Known rows, with every way that one mark hangs from another
F[D[U] K]: [-1.99 -0.76 -2.02 -0.70  2.03  2.59 -1.55 -3.43 -2.05  0.52 -0.31  2.04
 -2.76  3.61  2.90  3.01 -0.79 -2.35 -0.65 -2.86  5.21 -1.67 -3.43 -1.18
 -0.34  3.61  3.84 -6.12  0.85 -0.94]
Z[K]: [ 0.62 -0.62 -1.39  0.53  2.44 -0.34  2.92 -0.80  1.37 -0.04 -0.22  1.69
 -0.87  0.18 -0.28  2.73 -0.63  0.51 -1.27 -3.38  1.04  0.39  0.64 -1.83
 -0.22 -0.46  1.37 -0.76 -1.10  0.57]
N[B[D[U]] G]: [ 1.71  1.15  1.00 -2.28 -1.48  0.58 -2.09 -0.44  1.98 -0.31  2.39 -1.79
  3.18 -2.60 -5.46  2.40 -0.95 -5.48 -1.55 -1.12  0.10  0.90 -0.40 -0.19
  4.32 -0.71  1.77  1.00  3.44 -2.72]
T[Z]: [ 3.28 -0.05 -0.87  2.22 -0.33  0.93  3.80 -0.11 -0.96  0.91 -1.10  1.42
  1.26  0.96  2.68  1.73 -1.52 -2.04  1.08 -0.63 -0.04 -2.51 -0.89 -2.25
 -1.15  0.75  2.47 -1.96  1.20 -0.20]
W[K N[B]]: [ 3.38 -0.85  2.42  1.79 -0.55 -1.83  0.73 -1.49 -1.99  1.78 -2.61  2.10
  1.52  0.53  1.72  6.66  1.06 -3.16 -0.37 -0.52 -0.51 -4.17 -0.27  0.58
  2.34 -1.74 -1.60  0.12 -1.05 -1.73]
F[D[U] K[B]]: [-2.66 -0.94 -1.59 -1.25  0.29  2.73 -2.28 -2.98 -1.26  0.13 -0.14  2.27
 -3.71  5.12  2.37  3.55 -0.85  0.79 -1.36 -3.83  4.78 -1.20 -2.89 -0.13
 -0.37  5.19  2.12 -4.37  0.33 -0.22]
H[K[F] N[B[D] G] X]: [-1.47  2.80 -0.20 -0.91  0.94 -1.68 -4.58 -0.49 -1.03  0.20  2.97 -5.50
  0.98 -2.75 -2.20 -6.84  2.22  1.53 -0.09  7.67  0.50  0.10  2.64  4.13
  1.41 -4.18 -1.83  3.40  0.66 -1.37]
P[K]: [-0.83 -0.25 -1.81  0.49  2.64 -0.11  3.44  0.17 -1.09 -0.83 -1.46  0.21
  0.32  0.20  2.22  0.32 -2.11 -0.40  1.26 -3.01  2.31 -0.39 -1.85 -2.68
  0.15 -0.76  1.43 -1.82  0.63  2.24]
W[K[B[D]] N[G]]: [ 3.94 -0.47  4.32  0.75 -1.20 -0.36 -0.37 -1.16 -1.13  2.08 -0.41  1.02
  2.48  0.43  0.55  4.55  0.85 -3.26 -1.26 -0.65 -1.78 -1.99  0.73  0.41
  1.48  1.63 -2.56 -0.81 -1.68 -3.06]
W[K[B]]: [ 1.33 -0.82  0.71  0.48 -1.64 -0.23  1.58 -0.45 -1.30  0.11 -2.06  1.65
 -1.09  2.17  2.42  3.97 -0.94  0.50 -0.05 -2.74 -0.11 -1.35  0.30 -0.66
 -0.57  0.63 -2.28 -0.57 -1.38 -0.46]
U[D]: [ 2.31 -1.40  0.16 -1.69 -0.20  0.78  2.02 -1.03 -0.80  1.85 -0.38  0.17
  1.03  2.32  0.23  1.65 -2.21 -1.34  2.42 -1.15 -0.43  0.49 -0.36 -3.13
  0.00 -4.33  2.16 -1.17  0.25 -1.22]
X[H]: [ 0.53 -0.48 -1.10  1.48 -0.29 -0.53  2.87 -0.90  0.37  0.78 -2.82  0.46
  0.22  1.68  1.77  3.56 -1.46 -3.13 -0.14 -1.50 -2.05  0.71 -1.16 -3.22
 -0.30 -0.04  0.91 -1.65  0.50  1.90]
H[K[F[D[U]]] N[B G] X]: [-2.46  2.52 -1.49 -2.05  1.01 -1.52 -5.92 -1.54 -1.98 -0.47  1.03 -4.53
 -0.85 -1.88 -1.74 -6.42  2.95  2.29  0.11  7.36  2.43 -1.18 -0.68  4.77
  2.67 -3.36 -0.15  1.16  0.30 -1.61]
H[K[B F[D]] X]: [-1.79  0.61 -1.70 -1.01 -1.24 -0.41 -1.97 -0.68 -2.07  0.49 -0.39 -1.48
 -3.81  1.53  1.24 -4.82  0.01  6.38 -0.34  1.54  1.96  1.73  1.52  1.91
 -3.18  0.71 -2.53 -0.55 -1.95  0.49]
N[B[D[U] K[F]] G]: [ 0.79  0.83  2.05 -2.40 -2.23  0.81 -2.44  1.77  2.61 -2.15  3.12 -1.81
  2.09 -3.50 -6.58 -0.72 -0.73 -3.22 -0.93 -0.27 -1.21  2.47  1.79  0.52
  1.53  1.20 -0.32  3.33  2.89 -1.76]
N[G]: [ 2.67  1.04 -0.08 -0.74 -0.22  0.10  0.90 -0.27 -0.07  0.40  0.41 -1.96
  1.68 -1.00 -2.72  0.52 -1.01 -3.82 -0.14 -1.82  0.90 -0.05 -0.27 -1.60
  1.47 -0.48  2.48 -2.43  0.81 -2.18]
W[N[B]]: [ 2.63 -0.49  1.81  1.18 -1.16 -1.27  0.54 -0.86  0.00  1.95 -1.21  0.83
  1.99  0.75 -0.14  5.09  0.53 -2.82 -0.85 -1.90 -0.12 -2.61  0.13  0.45
  1.93 -1.64  0.59  0.34  0.09 -0.71]
X[H[N[B G]]]: [-0.13  0.93 -0.66  1.34  0.41 -1.55 -0.36 -1.29  0.77  0.25 -1.43 -2.32
  1.86  0.12 -1.72  2.87  0.54 -3.81 -0.38  2.26 -1.76 -0.88 -1.29 -0.42
  4.01 -2.16  1.35  1.09  1.56  0.77]
X[H[K N[G]]]: [-1.10  1.03 -0.93  1.75  2.20 -1.09  0.13 -1.66 -1.12  0.45 -2.04 -1.93
  0.86  0.34  0.99  0.03  0.27 -2.65  0.17  4.63 -1.43 -1.38 -1.62 -0.11
  2.29 -2.07  0.28 -0.26  0.81  0.70]
X[H[K N]]: [-2.06  0.19 -1.15  2.44  2.02 -0.99  0.86 -1.61 -1.10  0.59 -2.81 -0.62
 -0.01  1.53  3.49  0.92  0.00 -1.65  0.38  3.77 -1.60 -1.55 -1.18 -0.25
  0.75 -2.37 -0.29 -0.09  0.46  1.96]
Z[K T[P]]: [ 1.68 -0.69 -2.01  1.79  4.26  2.26  4.36  1.28  3.07  1.23  2.69  4.74
 -1.17 -3.79 -1.20  2.43  1.78  1.99  0.23 -2.59  1.28  1.54  0.67 -3.08
 -0.03 -0.57  2.42 -1.43 -2.02  0.35]
B[D]: [ 0.99 -0.45  1.30  0.74 -0.33  1.48  1.07 -0.37  0.85  1.41  1.28  0.04
  1.87 -0.32  0.97  2.00 -2.08 -4.54 -0.80 -2.92 -0.31  1.86  1.98 -2.26
 -1.64 -0.18  0.90 -2.11  1.08 -0.93]
T[P[K]]: [ 0.71  0.34 -0.91  1.23  2.31  1.01  4.23  2.44 -0.82 -0.02 -1.59  3.17
  0.01 -1.69  3.43  0.04 -2.79 -0.07  2.36 -2.93  1.23 -0.17 -3.74 -2.76
 -1.37  0.40  2.61 -3.46  1.71  0.84]
H[K[F] N[B[D[U]] G] X]: [-1.94  2.71 -0.19 -2.33  0.53 -1.46 -5.26 -0.43 -0.62 -0.44  2.83 -4.84
  0.91 -2.66 -1.57 -6.95  2.65  1.30 -0.03  7.77  0.17 -0.38  1.10  4.56
  1.90 -4.00 -1.55  3.45  1.08 -1.31]
H[K[B[D]] X]: [-0.78  1.57  0.52 -0.28 -0.23  0.72 -1.37 -1.07 -1.21  1.56  1.20 -1.82
 -1.20  0.78  4.07 -1.89 -0.62  2.70 -0.91  2.26  0.90  1.10  3.05  1.03
 -2.79 -0.95 -4.12  0.95  0.27  0.60]

Rows
[-1.53 -0.62 -0.19 -0.99 -0.31  2.33 -0.45 -1.30  0.33  0.28  2.01  1.43
 -1.51  4.38  2.32  2.76 -1.33  0.20 -1.29 -3.30  1.82 -0.40 -0.03 -0.67
 -1.62  3.79  0.05 -0.85  1.05  0.44] -> F[K[B[D[U]]]]
[-2.67 -0.22 -2.00  1.60  0.22 -2.32  0.04 -0.45 -0.19 -0.55 -2.35 -1.02
 -0.55  1.16 -0.67 -0.67  0.30  0.79  0.24  3.80 -2.30 -0.55 -0.80  1.00
  1.51 -2.34 -0.44  2.64  0.14  2.13] -> X[H[K[F] N[B]]]
[ 0.77  3.01  0.43 -0.52  1.65 -0.58 -2.49 -1.30 -1.13  1.35  1.40 -4.95
  1.71 -1.13  2.52 -3.02  2.54 -1.78  0.59  4.31  1.35 -1.63  0.96  1.37
  0.84 -3.99  0.53 -0.98  0.35 -1.13] -> H[N[G] X]
[-2.63  0.76 -1.50 -1.33  0.53 -1.23 -4.35 -0.84 -1.17 -1.37  0.20 -2.45
 -0.31 -1.27 -4.72 -4.04  1.41  0.76  0.06  4.37  1.82 -1.60 -1.97  4.07
  4.08 -2.08  1.84  0.87  0.47 -2.14] -> H[K[F[D[U]]] N[B G]]
[-1.37  1.94  0.89  0.17  0.08 -0.94 -2.97  0.44  0.00 -0.27  1.37 -3.72
 -0.06 -1.06  2.07 -2.95  2.48  1.66  0.68  4.35  0.44 -0.79  3.41  2.81
 -1.13 -3.77 -2.27  3.73  0.54  1.23] -> H[N[B[K[F]]] X]
[-0.61 -1.04  0.70  0.81 -0.81  1.29  0.22  1.39 -0.07 -1.12 -0.35  0.47
 -1.87 -0.29 -0.54 -1.37 -1.30  0.12  0.46 -2.30  0.71  2.24  2.34 -0.91
 -4.04  2.47 -0.03 -1.48 -0.63  0.14] -> B[K[F[D]]]
[ 2.79  0.50 -1.38  3.16  2.47  1.69  6.01  2.56 -1.67  0.24 -1.83  4.45
  0.92 -1.55  4.96 -0.21 -2.87  0.07  3.30 -0.43  0.51 -2.39 -4.88 -3.23
 -1.60  2.13  3.45 -3.27  2.73  0.84] -> T[P[K] Z]
[ 2.52  0.03  3.93 -0.90 -1.79 -0.19 -1.92  0.79  1.53  0.14  1.65 -0.25
  3.22 -2.12 -3.56  1.50  1.00 -3.99 -1.10  0.08 -1.97 -0.32  1.12  1.21
  1.68  0.92 -0.48  2.19  1.13 -2.07] -> W[N[B[D[U] K[F]] G]]
[-0.81 -0.98  2.70 -1.50 -1.84  2.16 -0.41  2.49  2.26 -1.85  2.00  1.06
  0.47 -1.33  0.63 -1.95 -1.21 -2.05  0.09 -1.52 -2.48  3.17  2.30 -0.74
 -4.33  2.48 -1.27  0.95  1.11  0.20] -> B[D[U] K[F]]
[-1.60 -2.01 -1.18 -2.57 -4.40  0.28 -1.17  0.77  1.14 -1.46 -1.07  1.50
 -2.85  3.04 -2.47 -1.22 -0.77  4.10 -0.64 -4.89  0.22  2.20 -1.49  0.72
 -1.55  3.85  1.29 -1.53 -1.97  0.03] -> K[B F[D[U]]]
[-0.62 -1.68 -1.87 -0.98 -0.83 -1.22  2.30  1.14  2.77 -1.56  0.22  1.83
 -2.61  1.81 -3.45 -0.27 -0.39  6.26 -1.54 -4.65 -0.63  2.32  1.36 -0.17
 -1.57  2.16 -0.17  2.01 -3.07  1.45] -> Z[K[B F]]
[-1.34  0.40  0.85  0.00 -0.48 -0.63 -1.77  0.30  2.10 -1.34  0.05 -1.73
  1.84 -0.96 -2.21  0.33  0.77 -3.36 -0.36  3.08 -3.59  0.94 -0.42  0.28
  2.17 -0.23 -0.08  2.84  1.92  1.04] -> X[H[N[B[D[U] K[F]] G]]]
[-0.16 -0.93  2.60  0.62 -1.20  1.82  0.53  2.39  1.59 -0.84  2.25  0.07
  0.52 -1.46 -0.41 -1.92 -1.82 -1.67 -0.07 -1.74 -1.95  3.92  4.75 -1.38
 -5.11  2.12 -1.68  0.79  0.42  0.26] -> B[D K[F]]
[ 4.21 -0.99  1.92  0.10 -1.08 -2.38  1.05  0.00 -2.06  0.80 -1.82  0.88
  1.51 -0.37 -1.33  0.59  1.67 -2.25  0.41 -0.08 -1.94 -2.29 -0.76  0.30
  0.81  0.39 -0.35 -1.90 -3.21 -3.12] -> W[K[F] N[G]]
[-0.60  0.96  1.33  1.96  0.84 -0.18 -1.13 -0.71  1.35  0.04 -0.04 -2.35
  2.39 -1.09 -1.15  2.64  0.17 -4.81 -0.67  3.07 -2.42  0.46  0.93 -0.45
  2.45 -1.00 -0.43  2.19  2.42  0.89] -> X[H[N[B[D K] G]]]
[-0.99 -1.04  0.79 -0.63 -1.16  1.48 -0.44  1.39  0.30 -1.82 -0.56  1.08
 -1.82 -0.21  0.16 -1.49 -0.88 -0.08  0.57 -2.14  0.29  1.80  0.78 -0.60
 -3.54  2.70  0.22 -1.43 -0.17  0.23] -> B[K[F[D[U]]]]
[ 1.76 -2.03  1.33  0.02 -1.90 -1.95 -1.12 -1.16 -1.81  0.49 -3.06  2.94
 -0.12  0.69 -0.57  3.74  1.67 -1.17 -0.39 -0.94 -0.45 -2.64 -2.18  1.54
  1.88  0.45 -0.13 -1.21 -2.30 -2.27] -> W[K[F[D[U]]] N[B]]
[-2.04 -0.66 -0.22 -1.10  0.63  1.01  1.48  0.52  0.78 -1.37 -0.04  0.96
  0.38  1.15  2.17  0.73 -2.24  0.98  0.03 -3.75  0.91  0.88 -1.70 -1.55
  0.15  1.58 -0.41  0.10  1.16  2.53] -> P[K[B[D[U]]]]
[ 4.00 -0.64  1.71 -0.01 -1.86 -3.00 -0.05 -0.07 -1.47  0.43 -1.45  0.41
  1.78 -1.00 -4.03  2.12  1.68 -1.90 -0.20  0.19 -1.60 -2.53 -0.47  1.31
  3.01 -0.47 -0.76  0.78 -2.05 -3.08] -> W[K[F] N[B G]]
[-1.17  2.35  2.50  1.02  1.19  0.49 -3.69 -0.58  0.28  0.93  2.67 -3.78
  1.40 -1.80  3.68 -0.63  1.80 -1.50 -0.19  4.58  0.59 -0.34  4.38  2.13
 -0.82 -3.80 -2.79  3.16  2.04  0.63] -> H[N[B[D K]] X]
[ 3.40  0.77  3.40  0.74 -0.54 -0.53 -0.74 -0.08  0.18  0.97  0.31 -0.87
  2.79 -1.45 -2.45  3.71  0.86 -4.03 -0.83  0.02 -0.20 -2.09  1.34  0.77
  2.47 -0.44 -0.50  1.48  1.08 -1.69] -> W[N[B[K] G]]
[-0.63  1.75 -0.54 -0.55 -0.26 -0.08 -0.71 -0.95 -1.84  1.05 -0.20 -1.73
 -2.14  1.49  4.19 -1.99 -0.16  4.18 -0.33  2.12  1.52 -0.26  1.83  1.25
 -2.31 -1.39 -3.81  0.92 -0.27  1.10] -> H[K[B] X]
[-0.21  2.95  1.06 -0.69  0.35 -1.08 -3.94  0.41  0.00 -0.47  2.41 -5.44
  1.04 -2.48 -1.02 -3.95  2.80  0.33  0.44  5.31  0.63 -0.56  3.05  2.98
  0.83 -3.38 -1.53  3.51  1.03 -0.40] -> H[N[B[K[F]] G] X]
[ 0.41 -1.77 -2.49  0.25  1.00  1.39  3.73  3.22  4.46 -0.20  3.15  4.88
 -2.86 -2.23 -4.40 -0.50  2.04  7.72 -0.03 -3.90 -0.42  3.47  1.43 -1.44
 -1.24  1.98  1.01  1.29 -3.89  1.21] -> Z[K[B F] T[P]]
[-0.32 -1.16 -1.30 -0.43  0.96  2.99  2.87  3.28  2.65 -0.17  2.89  3.89
 -0.31 -3.06 -0.53 -1.38  0.71  2.71  1.78 -2.86  0.06  2.68 -1.16 -2.43
 -0.66  1.34  1.54 -0.86 -0.83  1.39] -> Z[T[P[K[B[D[U]] F]]]]
[-1.78  2.37 -0.40  0.75  2.97 -0.60 -2.11 -1.76 -2.86  1.40  0.14 -3.28
 -0.50  0.02  6.37 -3.88  1.97  1.21  0.92  6.52  1.86 -2.73  1.32  2.61
 -1.06 -5.16 -1.87  0.08 -0.03  0.40] -> H[K N X]
[-1.55 -0.99 -1.97  0.58 -1.71 -1.36  1.98  0.21  0.10 -0.58 -2.85  0.57
 -2.10  2.76 -0.27 -0.38 -1.49  2.82 -0.32  0.00 -2.83  1.58 -0.62 -0.82
 -1.21  1.37 -1.66  1.22 -0.93  2.65] -> X[H[K[B F]]]
[-2.05 -1.38 -2.96  0.01  1.73 -0.48  2.22  0.42 -1.26 -1.49 -1.67  0.47
 -1.32  0.22 -0.74 -2.62 -1.96  1.78  1.25 -3.63  2.72  1.58 -2.17 -2.10
 -0.81  1.32  2.60 -3.21 -0.99  1.75] -> P[K[F[D]]]
[ 1.28 -0.47 -0.84  0.75 -0.50  1.77  4.39  4.02  0.31 -1.14 -0.54  5.16
  0.34 -0.68  2.88 -2.60 -2.66  3.34  2.64 -1.16 -1.68 -0.21 -4.90 -1.79
 -2.56  4.83  2.18 -1.08  2.06  1.28] -> T[P[K[B[D[U]] F]] Z]
[-3.12 -1.64 -2.43 -1.82 -0.42 -0.12  0.81  0.90 -0.07 -2.55 -1.69  1.29
 -2.21  2.00 -0.69 -2.30 -1.65  4.65  0.59 -4.45  1.98  1.62 -3.23 -0.68
 -0.28  3.21  1.14 -1.31 -1.02  2.47] -> P[K[B F[D[U]]]]
[-2.62  0.06 -0.40 -0.60 -0.67 -0.95 -1.49 -0.17  0.88 -0.99 -0.72 -1.19
  0.23  1.20 -1.07 -2.44  0.54  0.56 -0.40  3.85 -3.71  0.71 -1.54  1.36
  1.37  0.54 -1.01  1.94  0.14  1.06] -> X[H[K[B[D[U]] F] N[G]]]
[-0.51 -2.22 -2.97 -0.34  0.78  0.68  2.83  1.30  4.39 -0.65  3.27  2.50
 -2.60 -0.58 -5.51 -0.09  2.64  7.20 -1.10 -4.00  0.24  3.28  3.29 -1.26
 -0.26  0.99  0.10  2.54 -4.87  1.98] -> Z[K[B F] T]
[ 2.84 -1.57  4.16  1.66 -1.40 -0.25  0.59 -1.17 -1.18  2.31 -1.47  2.75
  1.39  1.95  3.70  5.72  0.45 -1.87 -1.03 -1.76 -1.95 -2.15  1.08  0.25
 -0.40  1.28 -3.28 -0.61 -2.04 -1.49] -> W[K[B[D]] N]
[-2.42 -1.26 -1.61 -1.64 -2.11  0.17 -1.06  0.05 -0.83 -1.15 -1.43  1.26
 -3.30  2.27 -1.13 -2.61 -1.16  4.63 -0.34 -1.34  0.99  0.85 -1.32  1.61
 -1.30  2.13 -0.37 -0.72 -1.35 -0.06] -> H[K[B F[D[U]]]]
